Each row comes from the steps of one walk. Every step used is in the known rows, and no mark comes twice. Write the walk behind each row, first mark first.
Known rows:
H, Q, V: [ 23  -4   2   9 -16   6 -10   2 -12   2   6  -7  20  20  16   0 -20   1
  -5   9  -7 -19   6 -19   2  15   6 -37  -8  22 -11  -7  -4 -16  12  -4
  17   5   4  12  -9  14   9 -11]
N, B, S, K: [ -9   2  -8   6  -6  -9  16  16  32  -3  -5  -2 -17 -25   9   0   0  22
  -2  -8 -12 -33 -19  -1 -28 -13   5 -15  19   1   9   2  -3  -1  23  -8
  -7   5  23  -6  -7   5  12   6]
Y, G, U, K, S, B: [ -9  -3  -1 -25  -2  19  21   5  17 -24  25   0 -29 -29 -22  35  31  27
  -7  27 -43 -39  12  18  26 -35  -7  32  14 -51   7   2 -14   5   7 -44
 -33 -30  -1   5  45  40  57  10]
Y, G: [ -4  -9   4  -6   1   1   7  -9  -8  -3   7  -9   3  -7  -3   1  10  -1
  -8   5  -6   7  16  15  15 -11  -6  14   8   1   7   2   4  -4  -3  -2
 -11  -8   3  -4  10   6  16   3]
Q, H, J, D: [  4 -14  17  25   6 -10 -10   5 -13   0  -7 -10  24   0  16  -1 -22  -2
 -17   1   2 -18   3 -24   1  25   4 -29 -21  23   0 -16  19 -33  11   1
  27  17  -3  19  -5   6  15 -28]
P, G, Y: [-13 -18  17 -13 -20   1  -2 -16 -12   7   0   0 -11 -11   4  26  20  -8
 -24   5 -12  -2  18  20  28 -12 -12  27   6 -10  -1  14 -13   5  -5  -4
 -15  -2   0  -2 -15  -4  28  13]
S, B: [ -2   1 -13  -6   7   0   0   0  13  -3  -1  -4 -16 -10   2  13   5   7
  12 -11 -13 -11   5  -6   1 -10   7  21   4 -17   5   1   0  -4  -1  -4
  -1  -1   0  -6   7  -9  11   4]
V, Q, H, J, D: [  7 -14  16  25  14 -15 -14   5 -16   6 -14  -5  25   3  25 -14 -20  -2
 -20   2   8 -35   2 -35   8  31  -1 -52 -21  31   3 -29  19 -52  14   7
  31  22  -7  30 -14  19   7 -32]
S, B, N: [-13  -4  -6   8  19   1  -2   0  19   5 -11  -4  -2 -17  13   9   3  15
  13 -14  -3 -17  -6  -2 -13 -12   4  19  -4 -24   7   4  -3 -12   3  -4
  -6   5  13 -11  -7 -17  11  13]
H, J, D, B, S: [  1   0  13  29   9 -15   8  23  16 -14 -24 -16  -5 -19  28  -3 -24   9
 -12 -16   3 -18  -4 -26 -26   8  -3 -21  -4  14  10 -22  24 -27  31 -13
  19  25   6  13 -24   6  10 -14]
V, Q, H, J, D, B: [  8  -9  20  30  24 -10  -7   7  -6  -1 -16 -14  13  -1  39  -9 -23   5
 -20  -9   9 -36   7 -47  -1  26   1 -49 -16  30   7 -33  17 -51  25   9
  29  35  -8  28 -21  21  13 -31]
Y, G, U, K, S, B, D: [-13  -7   5 -21  -3  18  17  11  24 -26  10  -3 -25 -38   0  38  27  30
  -8  21 -42 -50  12  20  11 -35  -2  23  19 -53  14   0 -14  -4  14 -47
 -43 -23   7  -1  37  33  59   9]
V, Z: [  5  -3  -7   1  -5   2   0 -10   4   3  -7   6   3   6  -1  -9  -8  -6
   1   0  14  -1  -7 -12  -1   8   6  -9  -8  -3  -6  -5   5 -26   2   7
   2   1  -4  16  -9  12  -4   4]
P, G, U: [ 11  -8  23  -6 -12  12  -1 -18  -8  -5  15   8  -1  -8   2  29  12  -2
 -13  17  -6 -14   7  21  27 -11 -11  13  -5 -17  -5   9  -7   6   2 -13
 -20  -9  -5  -3  10  27  21  12]
R, Z: [  0   1 -11  -3   0   9   3 -19  -1   0  -6  -3   0   5  -1 -14  -4  -8
   6 -16   6   0  -8  -9  -4  11   1  -4 -10   3  -4   5   0 -25  -2   4
   6  -1   0   8   5   5   9   7]
Y, G, P: [ -5 -16  14 -13   7  -2  15 -18 -22   2  10  -6  -6  -3  -4   7  16  -1
 -21  16 -18   5  24  29  31 -20  -9  26  11  -3   3  11  -3   2  -2   1
 -17  -8   7 -11  10   8  28   5]
R, Z, V: [ -1   2 -20  -1  -8  18   5 -19  -6   4  -9   2 -10  22   6 -19 -10 -14
   9 -32   3  -6  -8 -21  -2  22   4 -20 -12   0   2  13  -1 -47  -3   9
   9  -5   3   9   4   9  25   6]
S, B, D: [ -6  -4  -7  -2   8   1  -2   9  19  -4 -17  -7 -14 -17  23  15   1  11
  11 -17 -11 -21   5  -5 -14  -9  11  10   7 -21  12  -2  -2 -13   6  -6
 -11   6   8 -13   0 -18  12   4]
R, Z, V, Q: [  5   1 -20   1   1  12   1 -20  -7   8 -15   8  -7  24  16 -31  -7 -13
   5 -32   8 -23 -10 -32   3  28   1 -43 -12   9   5   0   0 -67  -2  15
  16   0   0  20  -5  21  19   1]
H, J: [  7  -4   8  10   5  -5  -3   3  -5   3   0  -1   4   5   4   2  -7  -3
  -6   6   3  -2  -2 -13  -2   7   2  -3  -7   9  -2  -8  15 -23   2  -1
  13   4   0   4  -7   4   4  -8]
U, K, S, B, D, J: [-26  -2   5  -3  18  23  16  24  37 -13 -17   6 -37 -20   5  27  14  17
   1   7 -33 -53   2  -7 -22 -17   9   5  20 -37   8 -19 -11  -6   6 -24
 -26  -9   6   1  12   6  30 -11]
S, B, D, J, R: [  0  -3   7  18  21   2  -2  20  31  -5 -33  -1  -8   5  28  24  -9  -8
  11 -21  -6 -38  -2 -13 -28   1   3   2  12 -15  11 -20  -3 -26   2  13
 -11  21  11  -7 -12 -16  23  -8]
H, Q, V, N: [ 19   0   3  22 -11  -2 -16   1 -11  18   7 -10  29  22  12   3 -29  -2
  -9  -2  16 -20   6 -21  -7  26   7 -40 -20  21 -18 -16  -1 -20  21  -4
   8  19   2  13 -25  12   3  -7]
K, S, B, D, J, R, Z, V: [-18  -4 -19   7  17  25  11   9  31  -2 -47   0 -23  24  27   0 -15 -12
  18 -40 -24 -59 -10 -32 -31  14   9 -10  -2 -25  13 -11  -9 -71  -2  -1
   1   8  11  10  -6   5  58  -1]
R, J, H: [ 19  -2   8  21   5   7  -2  -1 -12   8 -28   9   7   6  22   1   3 -11
   2  -9 -22 -18   3 -13   0   9   6 -20  -5  12   5 -12  14 -39 -10  11
   6   4  -5  10  -8  -1   8 -13]
U, K, S, B, D: [-24   0  -7 -13   7  17  14  23  30 -10 -10  -3 -29 -31   2  24  16  29
   3   7 -36 -47   0  -3 -15 -19  10  10  15 -37  10  -4 -18  -7  12 -37
 -23 -11  10   5  14   6  32   1]
K, S, B: [-19  -3 -17 -16   8   5   9  10  21  -3  -7  -6 -22 -14  -7  10  10  17
  10   3 -33 -25   4  -5  -1 -20   5  28   1 -27   5  -5  -5  -2  -1 -25
   1  -9  -3  -1   7   2  21   5]
Q, H, J, D, B: [  5  -8  20  28  15  -5  -2   7  -5  -7  -9 -19  11  -3  29   5 -26   5
 -18 -11   2 -18  10 -37  -8  20   4 -27 -17  21   6 -19  14 -33  23   1
  25  30  -5  17 -12   7  21 -26]
J, H, Q, V, Z: [ 35  -8   2  17 -15  10 -10  -5 -12   8 -13   5  33  25  27 -12 -29  -5
  -2   7  -1 -34  -1 -38  10  26  13 -61  -8  22 -20 -14  15 -56   5   8
  19   7  -3  35 -21  27   8 -17]
B, D: [ -5  -3   7   4   1   1  -2   8   6  -1 -16  -4   4  -8  22   3  -4   3
  -1  -7   2 -11   0   2 -15   0   5  -9   2  -4   7  -1  -3 -11   6  -3
  -9   7   8  -7  -8  -8   0  -1]
Z, V, Q, H: [  8  -7  -7   7  -7   1  -8  -8 -18  10 -14   9   8  24  25 -18 -10   3
  -5 -12  -4 -33   3 -32  16  23  -1 -47  -8  19   3  -1  -1 -49   1  15
  20   8  -5  14 -11  23  18 -21]
D, J, R, Z, V, Q: [ 10   1  -8  21  16  13   0  -9   3   7 -31  14  -1  46  22 -24 -18 -31
   6 -36  13 -39 -16 -40 -11  38  -7 -51  -7  14   3 -18   0 -78  -6  33
  14  15   2  28 -16  25  30 -10]
N, B, D, J, R, Z, V: [  2  -3  -5  25  18  16   9  -3  21   0 -37   3  -7  30  37  -5 -20 -28
   9 -50   7 -35 -16 -32 -46  23  15 -48  -7  10  11 -10 -17 -82  13  22
   1  28  23   7 -17  -2  44  -1]
H, Q: [ 18  -2   6   0  -4   2  -5  -3  -2   0   3   0   8   1   6  -6  -9  -2
  -3   8  -1 -14  -2  -6   6   6  -1 -21  -2  10 -10  -7   1 -10   5   1
   8   5   0   4 -11   8   1  -8]
R, J, H, Q, V, Z: [ 45  -8   4  30 -14  14 -11 -10 -19  14 -30   8  29  29  38 -10 -27 -16
  -3   0 -14 -38   1 -45   1  33  18 -67 -21  30 -12 -23  16 -79   4  15
  25  11  -3  37 -26  25  12 -19]
H, J, D, B, S, K, U: [  1   0  11  24   0  -3  11  43  25 -17   4 -14 -28 -18  13   8 -19  31
 -21   4  -1 -45 -28 -28 -30   3  -9 -28  21  -9  14 -22  31   3  44 -18
   0  13  13  16 -10  19  32  -9]
Y, G, U: [ 10  -7  11  -8  -9   3   3 -11  -6 -15  19  -1   4  -6  -2  14  11   0
 -11  14  -6  -3  12  23  26 -16 -13  13   2 -16   6   5   4   1   2 -11
 -19 -11  -1  -7  24  25  26   7]
Q, V, Z, R, J, H: [ 29  -3  -6  40 -17   6 -10 -13 -13  14 -43   2  13  49  39  -1 -21 -17
   1 -21 -11 -32  -2 -54  -5  39  15 -54 -28  35  -4 -15  13 -83   1  24
  24   9  -1  41 -20  18  23  -9]
R, J, H, Q: [ 34  -4  14  20   2  10  -7  -5 -14   8 -28   9  15   5  26  -8  -7 -13
  -1  -1 -23 -31   1 -19   6  15   6 -41  -7  21  -6 -19  14 -49  -7  12
  13  10  -6  12 -21   9   8 -21]

Which walk is each row?
[  4  -2   1  46  16   1  -3   3  18  14 -28 -11  24  36  38  10 -33 -22
  -3 -44  28 -37  -8 -34 -60  32  19 -52 -23  24  -1 -27 -16 -70  30  14
  -6  46  22  16 -32  -2  28   1] => Q, V, N, B, D, J, R, Z
[ 10 -11   9  13  -3  -6  -7  -3 -17   5  -6  -2  20  11  13   2 -14   5
 -11  11  -4 -12   2 -21   7  14   1 -13 -14  23  -8  -3  14 -30   2   2
  25   9  -4   6  -8   9  13 -23] => Q, H, J
[ -8  -6  15  16  20   4   6   8  23  -3 -21   4  -9  -3  30   9  -1  -8
  -1 -13   3 -20   0  -7 -35  -6  15 -24   4   5   9 -20  -8 -23  13   9
 -11  21  14 -14 -12 -15   4  -8] => N, B, D, J
[  9  -8  16  33  11 -22  -1  16   2  -9 -36 -12  11 -13  47 -16 -29  18
 -21 -11   4 -46  -1 -43 -11  21  -8 -52 -11  34   7 -31  25 -56  33  -2
  33  37  -2  27 -32  26  12 -33] => V, Q, H, J, D, B, S
[ 17   2  -7  52 -18  -8   0   3  13  -6 -54 -19  -8  24  53  -5 -38  -5
  -7 -42   0 -34  -5 -59 -39  37   8 -55 -29  36  13 -28  11 -71  40   7
  30  31  10  43 -32  19  25  -3] => Q, V, Z, R, J, D, B, S
[-23  -8 -11 -13  11   6   6  18  26  -3 -23  -9 -20 -21  15  12   6  21
   8  -3 -31 -37   5  -2 -15 -18  11  18   4 -31  14  -6  -7 -12   4 -28
  -9  -3   4  -7  -2  -6  22   3] => K, S, B, D
[ 28  -2 -10  19 -27   1 -14 -17  -5   8 -14  -5  16  42  23  -9 -31  -7
  -3  -6   9 -28  -7 -46   1  35   8 -53 -25  32 -16 -10   0 -54  17  12
  27  11   5  37 -21  29  16  -4] => H, Q, V, Z, R
[-24  -9   0  -2  20  14   8  20  31  -5 -32   1 -26 -11  18  16   5   8
   8  -3 -28 -42   5  -7 -22 -16   9  14   8 -34  12 -21   0 -12  -1 -15
 -11  -1   3 -11  -2  -8  21  -9] => K, S, B, D, J
[ -5  -5  18  15  12   8  -1  10  12  -3 -25   5  -3   2  24   5  -6  -8
  -2  -6   6 -17   1  -1 -22   3   3 -15   8  -4   6 -16   7 -10   1  10
 -12   9   5 -10 -10 -10  -2 -13] => B, D, J
[ -6   4  -4   5 -15  -6   9  19  21  -2 -10   0 -10 -18   4   0  -5  22
  -2   0 -10 -30 -19   3 -15  -4  -7  -6  22  -9   5   4   9  11  12  -6
  -7  -7  14  -1  -4  10   7   1] => B, S, K
[  0   0  -9   1 -14  -4  15  26  27 -10  12   1 -29 -18   0   5   5  36
  -9  11 -13 -39 -34  -3 -27 -19  -4 -19  28  -9   8  -3   5  13  34 -16
 -15   2  23  -3   0  13  26   9] => N, B, S, K, U
[  4  -1   5  34   2  -6  -8  -6   1   4 -29 -11  -6  14  19   2  -9 -21
  -4 -29  -6 -17  -3 -26 -13  29   4 -30 -27  24  14 -22   3 -37  10  15
  16  16   2  22  -8  -4  17  -3] => Z, R, J, D
[  5   1  12  29  18   5   4   5   6  -5 -18 -13 -14  -7  26   3 -10 -12
  -7 -26  -7  -9   9 -21 -24  13   9 -19 -14   8  19 -25   2 -25  20   6
   6  24  -2  11 -12  -4  12  -4] => R, J, D, B
[  6   1  12  21  15   0   0   9  11  -1 -17   7   6  22   6   9 -11 -18
   1  -5   5 -17  -6  -8 -14  11  -8  -9   6   6   0 -18  -1 -12  -3  18
  -1  15   3   7 -12   2  11 -11] => D, J, R
[  3   2  -4  22  -9  -5 -12   5  -9  18   6 -10  21  22   6   9 -19   0
  -8 -10  17  -6   8 -15 -14  20   9 -20 -18  11  -7 -10  -1  -9  17  -4
  -1  15   2  10 -16   3   3   1] => Q, V, N
[-10  -7  24  38  35  -5  -1  15  13   0 -13 -17  10 -15  30   1 -21   3
 -12 -17  18 -14  -7 -26 -31  11   5 -21 -19   2  13 -19  11 -32  24  -3
   9  30  11   9 -28  -7  12  -4] => H, J, D, B, N
[  6   8   2  37 -11  -1   8  25  27 -13 -24 -17 -41  -1  27  10 -12  20
 -14 -22 -15 -54 -30 -35 -37  15 -12 -38   8   6  24 -24  18 -13  44   1
  -1  18  13  22 -13  16  43   2] => Z, R, J, D, B, S, K, U
[ 14  -7  25  37  24   1  -5   7  16  14 -32   5  21  -4  40   4 -18 -13
  -6 -19  16 -48  -2 -24 -31  11  19 -63  -5  18 -11 -38   7 -53  19  13
 -14  43   5   0 -43  -7   3 -23] => V, N, B, D, J, H, Q
[  7  -6  14  28  -7  -5   6  36  13 -17  -2 -15 -11 -14  24   8 -25  39
 -26   8  -7 -55 -23 -35 -21  10 -10 -37  15   3   9 -19  32  -7  46 -14
  11  18   8  19  -9  26  41 -22] => Q, H, J, D, B, S, K, U
[ -5   4   6  20   6 -10  11  20  20 -19 -22 -15 -10 -23  23  -7 -17  12
  -7 -23   1 -16  -2 -12 -25   1  -5 -16   3   4  11 -15  10  -5  29 -12
   4  21   5   9 -17   2   6  -5] => J, D, B, S
[  6  -4   4  62   9   3  -7  -7  11   8 -44 -20   9  30  55  -2 -34  -9
  -6 -44  14 -31  -8 -57 -43  41  17 -56 -43  25  14 -25  -2 -75  35  18
  21  34  16  40 -38   5  27   8] => Q, V, Z, R, J, D, B, N
[-19   2   0 -11  -2  15  16  13  11  -6   9   6 -17 -12 -21   8  15  19
  -9  23 -24 -25  -3   2  -1 -10   0  -1   9 -18  -2  -2 -17   8   5 -30
 -12 -18   2  17  16  25  20  -2] => U, K, S
[  6  -3  17  17  14  10   3   6   1  -1 -21  15   5   9  13   1  -3 -13
   1  -2  -4 -19   2 -11   2   4   0 -22  10   3  -6 -17  19 -15 -14  17
  -4   4  -7   5  -4   1   2 -23] => D, J, H
[ -9  -5  11 -22  -6  27  15  -3  16 -15  22   8 -34 -28 -16  50  31  24
  -9  29 -45 -50   8  17  25 -29  -7  32   8 -50  -2   6 -25   8   8 -46
 -33 -26  -3   7  33  42  53  13] => P, G, U, K, S, B
[ 18  -7   0  21   0  -2  -6 -13 -14   5 -21  -8  32  28  15  -7 -27  -8
  -6  -9   5 -23 -13 -33  -3  32  -3 -21 -23  31 -12  -1   8 -70   3  11
  32  20   2  28 -10  20  35 -16] => Q, H, J, R, Z
[ 37  -1   1  54  -4  -6 -15 -10  -7  28 -30  -9  25  38  45   8 -24 -15
  -6 -34  -6 -48   2 -56 -21  36  22 -78 -39  56 -11 -30  -3 -83  26  16
  20  40   7  28 -44   8  29 -10] => Z, R, J, H, Q, V, N, B
[ 33  -1   2  48 -10   6 -11 -11   1   2 -34 -17   4  36  50  -4 -41 -19
  -9 -32   3 -37   2 -68 -23  49  17 -73 -38  43   3 -36   1 -79  37  18
  34  34   3  48 -32  24  27  -8] => H, Q, V, Z, R, J, D, B
[  6   5   7  39  11  -1  -1  -3  10  -3 -32 -19 -17  11  34   7 -12 -14
  -5 -41  -4 -18   3 -37 -24  25   5 -27 -23  23  19 -24  -2 -39  22  16
  13  28   0  20 -16  -2  22  -2] => Z, R, J, D, B
[ 12  -8 -11  15  -1   8  -8 -24 -24  14 -22   6  13  34  31 -31 -21  -8
  -6 -21   5 -35  -8 -53  11  41   2 -56 -26  28  -3  -3  15 -97   2  18
  39   9  -4  27 -12  31  33 -23] => R, Z, V, Q, H, J
[ 10  -4 -10  10 -15   5  -4  -5  -5   5  -3  -1  13  26  12  -3 -20  -4
  -2   1   9  -6   0 -25  -6  18  13 -25 -13   8  -7  -4   2 -31   9   2
  11   1   3  24  -7  16   5   1] => Q, V, Z
[ -4  -1  18   3  13  29  12  26  33 -23 -19  22 -23 -22  15  37  15  19
   1  14 -40 -77  -1  -6  -2 -19   4 -12  20 -52   2 -21   1 -17   0 -28
 -34 -11  -3   8  23  27  45 -17] => G, U, K, S, B, D, J, H
[ 22  -2  -3  32  -6   3  -6 -19  -4  13 -49  10   3  28  29  -8  -8 -19
   3 -22  -5 -27 -10 -41  -1  30   7 -38 -22  24  -2 -16  17 -77  -5  28
  15  10  -5  34 -21  12  16  -6] => V, Z, R, J, H
[ 11   2 -20  11   7   6  -2 -11  -2   8 -22   6   5  36  20 -25 -16 -20
   7 -35  11 -32 -16 -35  -3  36  -5 -45 -11  14   4  -4  -9 -78  -1  21
  17  12   6  31 -12  26  30   2] => J, R, Z, V, Q
[  9  -7   7  36   4 -14   0  16  -1  -6 -37  -8   2   4  54 -21 -35  12
 -18 -28   2 -50  -2 -57 -10  32  -4 -68 -13  31  13 -23  22 -76  32   3
  37  34   1  27 -34  28  28 -34] => Z, V, Q, H, J, D, B, S
[ 16  -3  -9  37  -5  -3 -12 -14 -17  24 -21  -6  34  48  18  -8 -40 -17
  -5 -38  23 -30 -14 -48 -12  54   4 -39 -40  26 -12  -4   7 -94  11  17
  27  30   1  29 -28  19  47 -13] => Q, H, J, R, Z, V, N
[  8   3 -18   9  -3  11   2 -11  -2   3 -16  -1   4  36   8 -14 -19 -20
  11 -37   6 -15 -15 -26 -10  29  -1 -23 -12   6   2   9  -9 -58  -1  14
  13   7   9  20  -3  12  39   7] => J, R, Z, V
[ -5   0  15  52  24  -3  -3  -2  15   4 -40 -19  -5   5  45   3 -15  -6
  -4 -44   5 -25  -8 -33 -38  23   4 -30 -32  16  22 -21  -4 -46  26  16
   9  34  13  16 -31 -12  23   8] => Z, R, J, D, B, N
[  2  -4  15  33   9 -17   2  26  16  -4 -24 -13   2 -20  42  -9 -27  28
 -22 -10   2 -64 -10 -44 -15  22  -6 -55   6  22  13 -28  25 -42  36   2
  23  28   5  26 -26  32  20 -29] => V, Q, H, J, D, B, S, K
[-30  -8 -10  -3  22   5   6  10  26   5 -16  -6  -9 -20   5   5   8  25
   9   0 -23 -32  -8   0 -14 -22   4  26  -8 -36   9   0  -9 -10   2 -26
  -4  -4  10  -6  -9  -6  21  13] => K, S, B, N
